What can hang from each mark
J_95: J_330 J_859 J_950
J_859: J_188 J_224
J_858: J_95 J_188 J_224 J_859
J_508: J_330
J_224: J_859
J_330: J_95 J_508
J_188: J_859

Every row comes from one small tree of marks. Brackets hold a mark, then the marks that hang from it, in the order of their numbers. Every link used is in the known rows. Which tree was each row made from?
Known rows
(J_224 (J_859 J_188)): [-0.003 -0.588 -0.537  0.252  0.301  1.803 -0.372 -0.430 -0.077  0.696
 -0.549 -0.243  0.565  0.610  0.846 -2.047  0.321  3.450  0.007 -1.783
  0.413  0.398 -0.561 -0.506  0.216  0.308  0.983 -0.622  1.771 -1.864
  0.929]
(J_859 J_224): [-0.347 -1.180  0.144  0.088  2.110 -0.326 -1.173  0.020 -0.309  0.896
 -0.286 -1.022 -0.171  0.536  0.470 -1.026  0.078  1.337 -1.033 -5.395
  0.492  0.560  0.611 -0.026 -0.048  0.987  0.812  0.976  0.609 -1.946
 -0.127]
(J_858 J_95 J_224 J_859): [-4.730 -0.952  0.821 -2.523 -1.339  1.651  0.050 -0.940 -1.342 -0.126
  0.210 -0.155  0.433  0.568  1.166 -0.043 -0.610 -3.044 -0.781 -4.047
 -0.514 -0.192 -2.657 -1.342 -0.099  0.121  0.187  0.812 -1.719 -1.245
 -2.450]
(J_95 J_330 (J_859 J_188)): [ 2.940  0.327 -0.851  0.596  0.463  0.054  0.072  0.211  0.970  0.946
  0.056  0.400 -0.250 -0.251 -0.542  2.274 -0.130  2.801  0.423  3.200
  0.389  0.016  0.135  0.527 -0.246  0.190 -0.603 -0.943  1.330  0.540
  1.195]
(J_330 J_508): [-1.337 -0.179 -0.850  0.898  0.519  1.368 -0.083 -0.198 -1.146 -0.942
 -0.324 -1.172 -0.155  0.542  0.209 -1.839  2.235  1.147 -0.899 -1.152
 -0.037  0.189 -0.103 -0.278  0.671  0.416  1.270  0.000  2.017 -1.757
 -0.567]
(J_858 (J_188 J_859)): [-2.644 -1.790 -0.572 -0.993 -1.340  1.043  1.151 -0.724 -1.702 -0.031
 -0.186  0.051  0.321 -0.546 -0.122  0.499  0.485 -0.261  0.066 -2.523
 -0.465 -0.076  0.226 -1.019  0.967  0.288  3.131  0.626  0.352 -3.890
  0.742]
(J_508 (J_330 (J_95 J_950))): [ 3.006  1.042 -0.071 -1.665  0.796 -1.190 -0.498 -0.486  0.963 -0.642
 -0.269  0.285  0.300 -0.178 -0.076 -3.020  0.491  0.049  0.852  1.636
  0.037 -0.063 -0.002  0.098 -0.777 -0.413  1.752 -0.848 -0.344  1.294
  0.111]
(J_508 (J_330 (J_95 (J_859 J_224) J_950))): [ 4.383  0.859  0.415 -1.272  0.837 -1.762 -0.873 -0.080  0.559  0.024
  0.004  0.600  0.151 -0.184 -0.241 -2.177 -0.689 -0.471  0.578 -0.289
  0.202 -0.004  0.629  0.714 -0.795 -0.587  0.479 -0.595 -0.329  1.867
  0.475]
(J_330 (J_95 (J_859 J_188 J_224) J_950) J_508): [ 2.789  0.706  0.548  2.567  1.456 -0.917 -0.313  1.273 -0.500 -0.097
 -0.090 -0.426 -0.810  0.518 -0.210 -1.988  0.602  1.610 -0.432  4.410
  0.276  0.248  1.348  1.210  0.290 -0.509 -0.704  0.424  0.223  1.614
  1.012]
(J_859 J_188): [ 2.304 -0.810 -1.233 -0.022  1.758  1.258 -0.100 -0.207  0.709  0.744
 -0.433 -0.673 -0.221  0.325  0.061 -0.633  1.438  4.562 -0.305  1.605
  0.272  0.444  0.259 -0.417 -0.296  1.114  1.912  0.031  1.505 -2.112
  0.284]
(J_95 J_330 (J_859 J_188 J_224) J_950): [ 3.175  0.385 -0.249  1.526  1.525 -1.656 -0.644  1.184  2.157  1.015
  0.019 -0.037 -0.558 -0.302 -0.239  1.606 -0.755  2.154  0.359  0.574
  0.824  0.398  1.414  1.014 -0.176  0.282 -2.145 -0.505  0.448  1.652
  2.047]
(J_95 (J_330 J_508) (J_859 J_188 J_224) J_950): [ 2.468  0.730 -0.399  2.692  1.052 -1.085 -0.811  1.458  1.672  0.043
 -0.010 -0.159 -0.797 -0.170 -0.270  0.889  0.059  2.123 -0.075  1.243
  0.555  0.438  1.412  1.271  0.293  0.181 -2.525 -0.276  1.202  1.492
  1.570]
(J_188 (J_859 J_224)): [-1.531 -2.223  0.195 -0.336  0.222 -0.049 -0.408  0.041 -1.385  0.499
 -0.160 -0.498  0.399  0.041  0.608 -0.360  0.009  1.220 -0.694 -5.522
  0.416  0.335 -0.167 -0.221  0.761  0.081  1.553  0.685 -0.170 -2.359
  0.128]
(J_508 J_330): [ 2.374  0.023 -0.928 -2.262  0.454  0.394 -0.887 -1.000  0.678 -0.381
 -0.124  0.091  0.612 -0.146 -0.004 -1.928  0.714  0.798  0.052 -3.010
  0.041  0.111 -0.317 -0.409 -0.709  0.381  2.036 -0.777  1.188 -1.163
 -0.594]
(J_330 J_95 J_508): [-0.664  0.687  0.079  1.436  0.845  0.040 -0.022  0.197 -1.752 -0.798
 -0.121 -0.753 -0.244  0.714 -0.131 -2.690  1.689  0.387 -0.534  4.268
 -0.263 -0.110 -0.176  0.365  0.497 -0.382  1.354  0.233  0.435  0.222
 -0.471]
(J_858 J_95 (J_224 (J_859 J_188))): [-3.367 -0.902  0.620 -0.995 -0.455  2.090  0.324 -0.967 -0.195  0.558
 -0.072 -0.145  0.838  0.475  0.687 -0.872 -0.660  0.417 -0.337 -2.467
  0.363  0.075 -1.059 -1.034 -0.236  0.188  0.345  0.036 -0.788 -1.511
 -1.886]
(J_95 (J_330 J_508) (J_859 J_188 J_224)): [ 2.508  0.038 -0.430  2.434  1.023 -0.044 -1.011  1.067  0.570  0.536
  0.168  0.050 -0.873  0.017 -0.352  1.303 -0.005  2.285 -0.584  0.333
  0.367  0.277  0.558  1.257  0.231  0.313 -1.754 -0.093  1.666  0.297
  0.625]
(J_858 J_224 (J_859 J_188)): [-2.236 -1.262 -0.208 -1.458  0.102  2.473 -0.513 -0.179 -0.045  0.416
  0.303 -0.023 -0.224  0.683  1.231 -0.139  0.202  1.605 -0.905 -0.117
  0.075  0.403 -2.562 -0.877  0.133  0.742  0.759  0.547 -0.350 -2.418
 -0.547]
(J_858 (J_95 J_330) J_188): [-2.549 -0.229 -0.541 -0.641 -1.293 -0.237  1.011 -0.968  0.011 -0.099
 -0.336  0.129  0.361 -0.627 -0.534  1.351 -0.268 -2.719  0.619 -2.096
 -1.160 -0.448  0.432 -0.845 -0.121  0.568  1.270  0.359 -0.183 -1.442
 -0.760]

Which tree is each row?
[ 0.142  0.971 -0.439  1.284 -0.564  0.045  0.048  0.323 -0.587 -0.394
  0.215  0.038 -0.095 -0.042 -0.366  1.451  0.485  0.016 -0.127  1.009
  0.180 -0.169 -0.035  0.714  0.496 -0.255 -1.213 -0.757  1.660  0.873
  0.511]
(J_95 (J_330 J_508) J_859)
[-0.370 -0.519  0.502 -0.316 -0.702 -0.849  0.859 -0.397 -0.702  0.380
 -0.226  0.025  0.118 -0.460 -0.359  0.918 -0.977 -2.826  0.206 -5.463
 -0.520 -0.096  2.277 -0.514 -0.221  0.371 -0.057  1.142 -0.531 -0.897
  0.329]
(J_858 (J_95 (J_859 J_224) J_950) J_188)
[ 2.548  1.088  0.161  2.095  0.888 -0.393  0.369  0.960 -0.682 -0.683
 -0.135 -0.248 -0.596  0.433 -0.360 -1.766  1.456  1.626 -0.043  7.068
  0.126 -0.003  1.035  0.900  0.282 -0.735 -0.114 -0.224  0.495  1.719
  1.007]
(J_330 (J_95 (J_859 J_188) J_950) J_508)
[ 3.902 -1.083 -0.054  0.650  1.692  0.254 -0.634  0.355 -0.296  1.585
  0.003 -0.186 -0.462  0.309 -0.094  0.628 -0.421  3.291 -0.736 -1.989
  0.597  0.500  1.271  0.476 -0.273  0.707 -0.168  0.545  1.261 -1.060
  0.875]
(J_95 (J_859 J_188 J_224))
[ 5.528  0.295  0.122 -1.144  1.116 -0.705 -1.188 -0.157  0.541  0.623
  0.099  0.912 -0.005 -0.064 -0.301 -1.763 -0.699  1.475  0.365  0.636
  0.044  0.056  0.271  0.728 -0.926 -0.259  1.068 -0.424  0.107  0.922
  0.159]
(J_508 (J_330 (J_95 (J_859 J_188 J_224))))
[ 1.092  0.866  0.693  1.467  0.115  0.034  0.301  0.304 -2.310 -0.468
  0.098 -0.208 -0.315  0.593 -0.284 -1.478  1.017 -0.138 -0.399  4.746
 -0.101 -0.331  0.304  0.868  0.493 -0.843  0.467 -0.102  0.587  1.107
  0.129]
(J_330 (J_95 J_859) J_508)
[ 5.766  0.609  0.178 -0.844  1.388 -1.319 -1.121  0.159  1.270  0.231
  0.062  0.719 -0.052 -0.185 -0.235 -2.141 -0.506  1.165  0.596  1.008
  0.215  0.148  0.779  0.751 -0.953 -0.400  0.523 -0.619 -0.086  1.496
  0.671]
(J_508 (J_330 (J_95 (J_859 J_188 J_224) J_950)))
[-0.140 -0.287  0.112 -0.095  0.282 -0.734 -1.196  0.658  1.565  0.012
 -0.291  0.218 -0.205  0.051  0.868  0.062 -0.782 -0.842  0.295 -3.374
 -0.774  0.125 -1.270 -0.214 -0.551  0.449 -1.491  0.678 -1.082  0.828
 -0.287]
(J_858 (J_95 J_330 J_950) (J_859 J_188 J_224))
[ 1.046  1.383  0.438  1.818  0.430 -0.901  0.440  0.670 -1.546 -0.816
 -0.095 -0.450 -0.351  0.430 -0.218 -1.828  1.275 -0.432 -0.102  5.149
  0.126 -0.130  0.876  0.791  0.512 -1.052 -0.304 -0.236  0.213  1.976
  0.808]
(J_330 (J_95 J_859 J_950) J_508)
[ 4.232  1.262  0.173 -1.536  0.380 -1.317 -0.261 -0.359  0.386 -0.362
 -0.003  0.672  0.410 -0.247 -0.255 -2.088 -0.116 -0.288  0.896  1.698
  0.174 -0.190  0.414  0.391 -0.805 -0.821  0.847 -1.099 -0.206  2.116
  0.577]
(J_508 (J_330 (J_95 J_859 J_950)))
[-2.062 -0.672  0.859 -1.582 -0.674  0.831  0.893 -0.996 -1.255  0.732
  0.385 -0.178  0.504  0.190 -0.085  1.328 -0.677 -1.792 -0.546 -1.975
  0.403 -0.260 -0.079 -0.640 -0.319 -0.102 -0.210  0.307 -1.096 -0.457
 -1.980]
(J_858 (J_95 J_859) J_224)
[-1.906  0.913 -0.360  0.612 -0.126 -0.909  0.396 -0.095  0.815 -1.349
 -0.302 -0.703  0.537 -0.164 -0.177 -0.377  1.152 -1.673  0.368 -0.703
 -0.339 -0.232  0.186 -0.259 -0.063 -0.056 -0.599 -0.357  0.076  1.213
 -0.991]
(J_858 (J_95 (J_330 J_508) J_950))
[-4.173  0.438  0.254  0.672 -1.009  0.907  0.192 -0.106  1.404 -0.928
  0.018 -0.259  0.646  0.069  0.433 -0.716 -0.216 -0.639  0.314 -0.268
  0.324 -0.002 -0.918 -0.388  0.254 -0.301 -1.528 -0.692 -0.624  0.588
 -1.341]
(J_858 (J_95 (J_330 J_508) J_950) (J_224 (J_859 J_188)))
[-3.168 -0.189  0.136 -1.351 -0.791  0.692 -0.021  0.117  1.532 -0.326
  0.305  0.277  0.129  0.083  0.741  0.980 -0.567 -1.239  0.174  0.824
 -0.356 -0.063 -2.370 -0.839 -0.375  0.129 -1.198  0.229 -1.933  0.545
 -1.265]
(J_858 (J_95 J_330 J_950) J_224 (J_859 J_188))
[-0.092  0.384  0.171 -0.465 -0.600 -0.525  0.491 -0.656 -0.371  0.353
  0.008  0.154  0.625 -0.260 -0.367  1.861 -0.526 -1.740  0.418 -1.368
 -0.285 -0.553  0.104 -0.079 -0.463 -0.154 -0.549 -0.474 -0.038  1.252
 -0.731]
(J_858 (J_95 J_330 J_859))
[-6.802 -0.744  0.163 -0.338 -2.830  0.240  1.656 -0.375 -0.095 -1.598
  0.347  0.210  0.372 -0.997 -0.359  1.617  0.007 -3.783  0.400 -0.660
 -0.599 -0.408 -0.252 -0.907  1.139 -0.412  0.316  0.619 -1.926 -1.464
 -1.333]
(J_858 (J_95 (J_330 J_508) J_950) (J_188 J_859) J_224)
[ 5.543  0.914 -0.187 -1.338  0.779 -0.961 -0.326 -0.158  1.120 -0.070
 -0.021  0.700  0.200 -0.280 -0.386 -1.954  0.014  1.171  0.922  3.354
  0.139 -0.070  0.507  0.484 -0.991 -0.602  1.070 -1.043  0.074  1.853
  0.696]
(J_508 (J_330 (J_95 (J_859 J_188) J_950)))
[ 3.696  0.163 -0.692  0.433  1.125 -0.075  0.518  0.281  0.716  0.646
 -0.235 -0.307 -0.172  0.003 -0.202  0.385  0.728  3.010  0.116  1.850
  0.695  0.310  1.652  0.064 -0.258  0.240 -0.297 -0.523  1.137  0.285
  1.871]
(J_95 (J_859 J_188) J_950)
[-6.340 -1.448  0.284 -1.575 -2.729  0.685  1.596 -0.994 -0.752 -0.338
  0.484  0.551  0.593 -0.915 -0.379  2.620 -1.131 -3.494  0.305 -2.155
 -0.596 -0.527 -0.838 -1.111  0.712 -0.129  1.341  0.588 -2.107 -2.452
 -1.580]
(J_858 (J_95 J_330) (J_188 J_859) J_224)
[-6.145 -0.156  0.463 -1.991 -2.532  0.404  0.699 -0.503  0.341 -0.708
  0.241  0.568 -0.080 -0.463  0.499  1.545 -1.287 -5.206  0.451 -2.298
 -1.072 -0.285 -1.829 -1.363  0.208  0.070 -0.593  0.838 -2.292 -0.830
 -0.860]
(J_858 (J_95 J_330 J_950) J_188 J_224 J_859)
[ 0.990  0.459  0.971  2.083  0.860 -0.607 -0.466  0.728 -2.111 -0.088
  0.074 -0.227 -0.686  0.687 -0.086 -1.613  0.268 -0.066 -0.825  1.889
  0.048 -0.101  0.609  1.136  0.463 -0.667 -0.158  0.610  0.306  0.796
  0.157]
(J_330 (J_95 (J_859 J_224)) J_508)
[ 3.773 -0.383 -0.156  0.863  1.940 -0.700 -0.514  0.723  0.891  1.046
 -0.109 -0.400 -0.491  0.097  0.002  0.111 -0.226  2.864 -0.282 -1.216
  0.913  0.644  2.059  0.447 -0.263  0.499 -1.019  0.183  0.696  0.077
  1.752]
(J_95 (J_859 J_188 J_224) J_950)
[ 2.949  0.906 -0.742  0.902  0.702 -1.083  0.328  0.685  1.932  0.434
  0.018  0.185 -0.172 -0.401 -0.479  1.846  0.124  2.313  0.788  3.898
  0.669  0.144  0.949  0.548 -0.144  0.055 -1.412 -1.164  0.872  1.795
  2.037]
(J_95 J_330 (J_859 J_188) J_950)
[-6.876  0.030  0.346 -0.890 -2.900  0.963  0.637 -0.283 -0.185 -1.612
  0.324  0.523 -0.266 -0.324  0.478  0.943 -0.684 -5.288  0.087 -1.979
 -1.241 -0.308 -1.798 -1.119  0.671 -0.064 -0.965  0.972 -1.792 -0.933
 -1.243]
(J_858 (J_95 (J_330 J_508) J_950) J_188 J_224 J_859)
[-2.540  0.030  0.069 -1.382 -1.385  0.311 -0.206 -0.503 -0.567 -0.416
 -0.272  0.405  0.494  0.166  0.701  0.533 -0.371 -2.852  0.347 -3.423
 -1.123 -0.467 -2.486 -0.797 -0.243 -0.034 -0.276  0.203 -0.578  0.462
 -1.161]
(J_858 (J_95 J_330) J_859)
[ 3.366  0.236  0.325  0.464  1.206 -0.245  0.317  0.113 -0.950  1.024
 -0.142  0.147 -0.052  0.330 -0.392 -0.423  0.165  2.242  0.122  6.000
  0.166 -0.152  0.351  0.573 -0.422 -0.377  1.026 -0.152 -0.011  0.932
  0.967]
(J_330 (J_95 (J_859 J_188)))
[-1.019 -0.170  0.289 -0.634 -0.412  0.603  0.598 -0.439  0.553  0.748
  0.464  0.282  0.336 -0.239 -0.421  2.603 -0.929 -0.277  0.049  1.548
  0.311 -0.318 -0.516 -0.196 -0.514  0.038 -0.942 -0.211 -0.927  0.496
 -1.648]
(J_858 (J_95 J_330 (J_859 J_188)) J_224)
[ 0.087  1.591 -0.449  1.620 -0.290 -0.858  0.272  0.720  0.505 -0.960
  0.139 -0.157 -0.197 -0.272 -0.321  0.963  0.636 -0.402  0.303  2.371
  0.456 -0.005  0.753  0.718  0.598 -0.396 -2.033 -1.168  1.146  2.085
  1.373]
(J_95 (J_330 J_508) J_859 J_950)
[ 3.256 -0.190 -0.341  1.198  1.296 -0.546 -0.967  0.700  1.051  1.558
  0.173  0.290 -0.533 -0.087 -0.330  2.195 -1.018  2.534 -0.169 -0.204
  0.558  0.282  0.643  0.952 -0.260  0.512 -1.296 -0.185  1.005  0.411
  1.119]
(J_95 J_330 (J_859 J_188 J_224))
[-6.831 -0.429  0.310 -1.310 -3.103  1.697  0.446 -0.564 -0.943 -1.116
  0.384  0.639 -0.310 -0.181  0.436  1.346 -0.815 -5.039 -0.219 -2.472
 -1.433 -0.432 -2.482 -1.145  0.561  0.210 -0.257  1.212 -1.405 -2.074
 -1.930]
(J_858 (J_95 (J_330 J_508)) J_188 J_224 J_859)
[-5.693 -1.725  0.435 -1.791 -2.133  0.567  1.881 -0.975 -0.716 -0.663
  0.258 -0.001  0.641 -0.777 -0.042  1.127 -0.357 -3.137  0.177 -2.619
 -0.291 -0.230  0.298 -1.576  0.700 -0.034  1.655  1.002 -2.369 -2.698
 -1.141]
(J_858 (J_95 J_950) (J_188 J_859) J_224)
[ 0.536  0.398  0.128  1.914  0.272 -0.651 -0.841  0.775 -0.424  0.198
  0.209 -0.092 -0.596  0.081 -0.177  1.264 -0.399 -0.102 -0.668 -2.068
  0.328  0.118  0.341  1.129  0.475  0.054 -1.978 -0.225  1.251  0.605
  0.374]
(J_95 (J_330 J_508) (J_859 J_224))
